Each row comes from the steps of one path. Every step used is in the known rows, and no mark comes twice. Write the path behind each row, first mark first.
In the rows, 128 means zero.
Known rows:
gimul-vevipi-bovokil-rekifol-tumav-raso: [ 95 133 132 168 124  92 119  40 145 144  91  96  74  70 167  80  86  94
 173  47 176 134  86  66  63]
remo-rekifol-tumav-vevipi-gimul: [136 150  93 126 110 118 116 125 129 125  82 172 118 123 109 107 107 154
 168 197 119 112 166  88 199]
tumav-raso: [157 133 150 172 122 110 160  60 150 131 165 124 117 153 102 171 109 104
 106 142 131 162 145  89  81]
tumav-vevipi-gimul-rekifol-tobo: [112 142 156 115 145 137 111 190  88 102 107 102 148  82 122 129 165 165
  97 159 102 124 148 158 166]
bovokil-rekifol-gimul: [142 103  66 100 106 137 130 135 185 122 154 145 145 104 120 151 111 109
 118 129 133 138 157 155 111]
tobo-rekifol-gimul-vevipi: [128 107 112  87 158 163 105 155 140 114 145 111 168 176 129 153 143 123
 128 131 121 117 100 155  94]
logali-tobo-rekifol-bovokil: [132 121 143 168 128  98 178 203  70 149 158 128 190 190 109 169 161 134
 111 106 152  91 129 169 121]
tobo-rekifol-gimul: [148 111 116 101 129 147 145 158 169 128 171 155 164 196 104 171 141 131
 108 133 121 132 133 148 129]
tumav-vevipi-bovokil: [130 146 179 130 128  92 117 119 115 129  92 151 127 124 140 116 140  98
 136  89 153 135 114 133 141]
gimul-ledeb: [159 124 149 154 107 106 128 124 125 118 192 164 143 168  87 180 142  99
 110 169  97 122 158 164  41]
rekifol-gimul: [140 131  98 109 137 136 111 135 182 125 174 145 161 144 100 167 131 112
 105 144 105 137 148 145 107]
tobo-rekifol: [170 100 157 148 119 118 189 148 123 141 170 139 141 207 103 180 131 134
 102 138 137 153 122 143 121]
raso-tumav-vevipi-gimul: [141 141 156  89 147 191 107  95 120 114 117 132  95 137 136 108 135 149
 115 199  92 123 159 118 175]
logali-tobo-rekifol: [142 115 157 170 126 127 197 205 119 144 164 117 151 219 100 180 128 143
  96 107 143 106 127 164 123]
gimul-vevipi-bovokil-rekifol: [121  99 146 132 137 106 108 123 110 142  97 109 124  78 171 104 113  90
 148  70 183 138  73 156  58]
remo-rekifol: [157 105  95 156 113 121 173 138 134 152 146 157 163 146  84 171 104 118
 138 153 143 155 140 136 126]
bovokil-rekifol-gimul-ledeb: [141 101  72 104  80 127 104 134 175 102 173 179 152 117 105 156 127  89
 127 143 104 105 178 177  53]
raso-tumav: [143 120 132 139 147 182 168  95 146 145 183 112 101 161 105 149 117 121
 105 143 110 159 134 128 126]
vevipi-bovokil-rekifol: [143 101 149 142 107  88 149 127 138 157 125 151 124  95 146 123 109  98
 127  69 181 156 108 153  95]
remo-rekifol-gimul-vevipi-tumav-raso: [114 125  50 129 138 159  90  72 172 135  87 132 161 120 116  93  96 105
 190 151 121 123  63  73  89]
logali-tobo: [135 136 142 177 140 119 161 185 135 140 168 107 143 169  98 172 117 122
  95 119 128 113 141 163 105]
gimul-rekifol: [126 119 141 149 133 128 158 133 105 138 173  83 127 118 124 165 125 144
  88 115 125 171 127 135 115]
tumav-vevipi-gimul: [161 147 163 102 135 122  93 126 111 108 109 150 130 137 131 129 145 137
 113 207 109 123 158 138 148]
bovokil-rekifol-tobo: [147  92 100 161 116 114 193 179 143 130 152 127 148 103  92 159 118 111
 110 120 145 143 141 177 110]
tobo-rekifol-tumav-vevipi: [141 142 125 143 106 113 178 123 117 119 110 134  97 189 117 125 128 145
 143 130 128 121 137  91 201]
bovokil-rekifol-tumav-raso: [139 127  89 179  89 100 179  41 169 136 146 117  66 107 123 129  74 115
 141 115 146 154 152  55 114]
rekifol-bovokil: [151 128 129 154 139  83 137 126  87 139 169 138 175 125 112 162 156 104
 115 145 138 140 135 151  99]

Which path is each row?
[126 130 155 121 148 108  93 141  53 143 160 117 172  82 141 141 176 159
  94 163 123 143 136 147 108]
vevipi-gimul-rekifol-bovokil
[ 97 159 109 148 122 116 147 108 104 114 113  79  83 100 137 115 123 153
 131 106 114 140 144  86 194]
gimul-rekifol-tumav-vevipi
[122 121 117 123 133 152 154 215 166 128 165 130 174 208 101 174 135 137
 106 106 120  88 140 168 129]
logali-tobo-rekifol-gimul
[147 148 156 110 123 121 131 136 117 115 104 158 101 182 128 118 136 173
 131 184 109 109 147  97 195]
tobo-rekifol-tumav-vevipi-gimul
[113 127 102  80  97 111  91 129 164 116  68 165 137  73 162  89 124  91
 152  68 160 115 130 145 151]
tumav-vevipi-bovokil-rekifol-gimul
[134 139  78 193 102 105 181  55 167 146 139 140 109 138  84 146  76 116
 163 131 139 152 154  45 132]
remo-rekifol-tumav-raso
[107 158 155 156 135 123 119  62 138 137 156  92  74 101 134 126 113 172
 104 148 106 153 147  50 116]
vevipi-gimul-rekifol-tumav-raso
[137 118 143 124  93  90 134 118 118 128  70 150 112  82 163  99 118  96
 148  73 181 134 120 139 147]
tumav-vevipi-bovokil-rekifol
[103 141 135  89 147 178  93 104  43 122 111  94 128  72 163  89 174 164
 116 162 107 123 149 120 187]
raso-tumav-vevipi-gimul-rekifol-bovokil
[128 119 111 121 148 162 106  84 158 127 107 117 140 180 137 106 126 124
 154 138 116 123  41  79  83]
tobo-rekifol-gimul-vevipi-tumav-raso
[136 133 124 120 133 182 154  84 123 118 127 111  94 145 124 120 122 121
 126 149 111 135 148 115 179]
raso-tumav-vevipi
[ 97 136 141  96 177 131  47 135 157 127 119 124 164 103 149 116 140  93
 142  81 137 121  83 152  56]
rekifol-gimul-vevipi-bovokil
[ 98 133 144 103 159 209 127 154  96 109 118  84 114  85 123 105 160 172
  98 155  87 124 148 142 194]
raso-tumav-vevipi-gimul-rekifol-tobo
[144 108 124 107 104 139 120 156 161 108 190 192 174 204  90 179 157 115
 117 150  89 100 160 170  69]
tobo-rekifol-gimul-ledeb
[106 114 157  87 165 141  82 158 143 133 118 134 171 154 153 127 150 111
 143  67 150 116  66 155  80]
tobo-rekifol-gimul-vevipi-bovokil
[117 107 132 112 104 156 147  91 127 132  79 128  79  84 164  71 109 102
 152  70 165 134 121 126 168]
raso-tumav-vevipi-bovokil-rekifol
[117 109  48 102 150 162  90 146 154 124 119 128 189 118 108 145 110 104
 164 144 125 118 120 147  97]
remo-rekifol-gimul-vevipi
[141 140 104 113  99 110 115 110 132 111  84 147  79  95 149  89 110 150
 147 176 123 112 169 104 180]
bovokil-rekifol-tumav-vevipi-gimul
[112 136 153  87 144 207 106 104  91 118 115  86  83  99 156  97 140 175
 103 168  97 138 148 112 190]
raso-tumav-vevipi-gimul-rekifol
[118 124 161 135 161 139 125 195 109 132 163 101 155  96 104 158 157 167
  76 155 101 147 136 169 114]
vevipi-gimul-rekifol-tobo
[ 73 166 153 146 126  95 122 109 103 136  86  97  85  83 160  84 129 139
 145  46 142 140 108  86 177]
gimul-rekifol-tumav-vevipi-bovokil
[ 92 118  90  69 110 182 103  99 172 121  83 144 104  74 164  64 119  97
 156  64 146 118 131 126 177]
raso-tumav-vevipi-bovokil-rekifol-gimul
[ 98 120 123 147 137  93 115 110 128 144  95 101  94  73 167  80  98 104
 170  55 172 128  76 115  83]
gimul-vevipi-bovokil-rekifol-tumav
[127 112 107  99 156 164 101 152 141 130 115 125 160 184 135 104 138 135
 150 146 111 118  36 133 102]
tobo-rekifol-gimul-vevipi-tumav
[137 128 166 118 145 138 108 143 105 138 164 106 129 109 136 152 141 172
  80 169 110 156 133 141 111]
vevipi-gimul-rekifol
[122 147 147  99 135 109  76 132  36 114 105 117 160  70 159 114 182 158
 116 167 119 122 152 133 161]
tumav-vevipi-gimul-rekifol-bovokil
[141 128 130 148 164 132 110 119 108 141 120 100 131 146 134 103 127 121
 139 162 117 140  37 126  79]
gimul-vevipi-tumav
[135 134  73 145  86  98 160 103 131 118  96 126  82  99 135 101  95 124
 153 126 140 125 156 102 181]
bovokil-rekifol-tumav-vevipi
[107 171 153 147 128  79 122 105 134 133  85 144  97 117 137  91 126 110
 158  76 143 123 120  94 163]
rekifol-tumav-vevipi-bovokil
[125 100  60  92 138 152  90 132 155 110 126 105 146  88 148 128 113 101
 138 124 131 119 121 157  78]
bovokil-rekifol-gimul-vevipi
[123  99 145 158 123  90 166 182 146 149 123 145 151  82 116 132 126  94
 125  58 177 142 105 178  96]
vevipi-bovokil-rekifol-tobo
[117 148 172 143 114  88 153 126 120 136  83 154 102 169 140 101 136 129
 158  68 154 121 104  94 185]
tobo-rekifol-tumav-vevipi-bovokil
[110 148 144 137 147 130 111 128 120 142 163 101  98 107 131 127 127 186
  99 159  99 150 141 104 135]
vevipi-gimul-rekifol-tumav
[145 147 166 117  97 113 104 131 108  97 122 191 107 193 115 123 157 157
 144 200  83  73 169 119 135]
tobo-rekifol-tumav-vevipi-gimul-ledeb
[118 162 155 133 127 125 140 191 112 117  95 135 109 195 128 113 133 177
 129 154 116  62 155 119 199]
logali-tobo-rekifol-tumav-vevipi-gimul
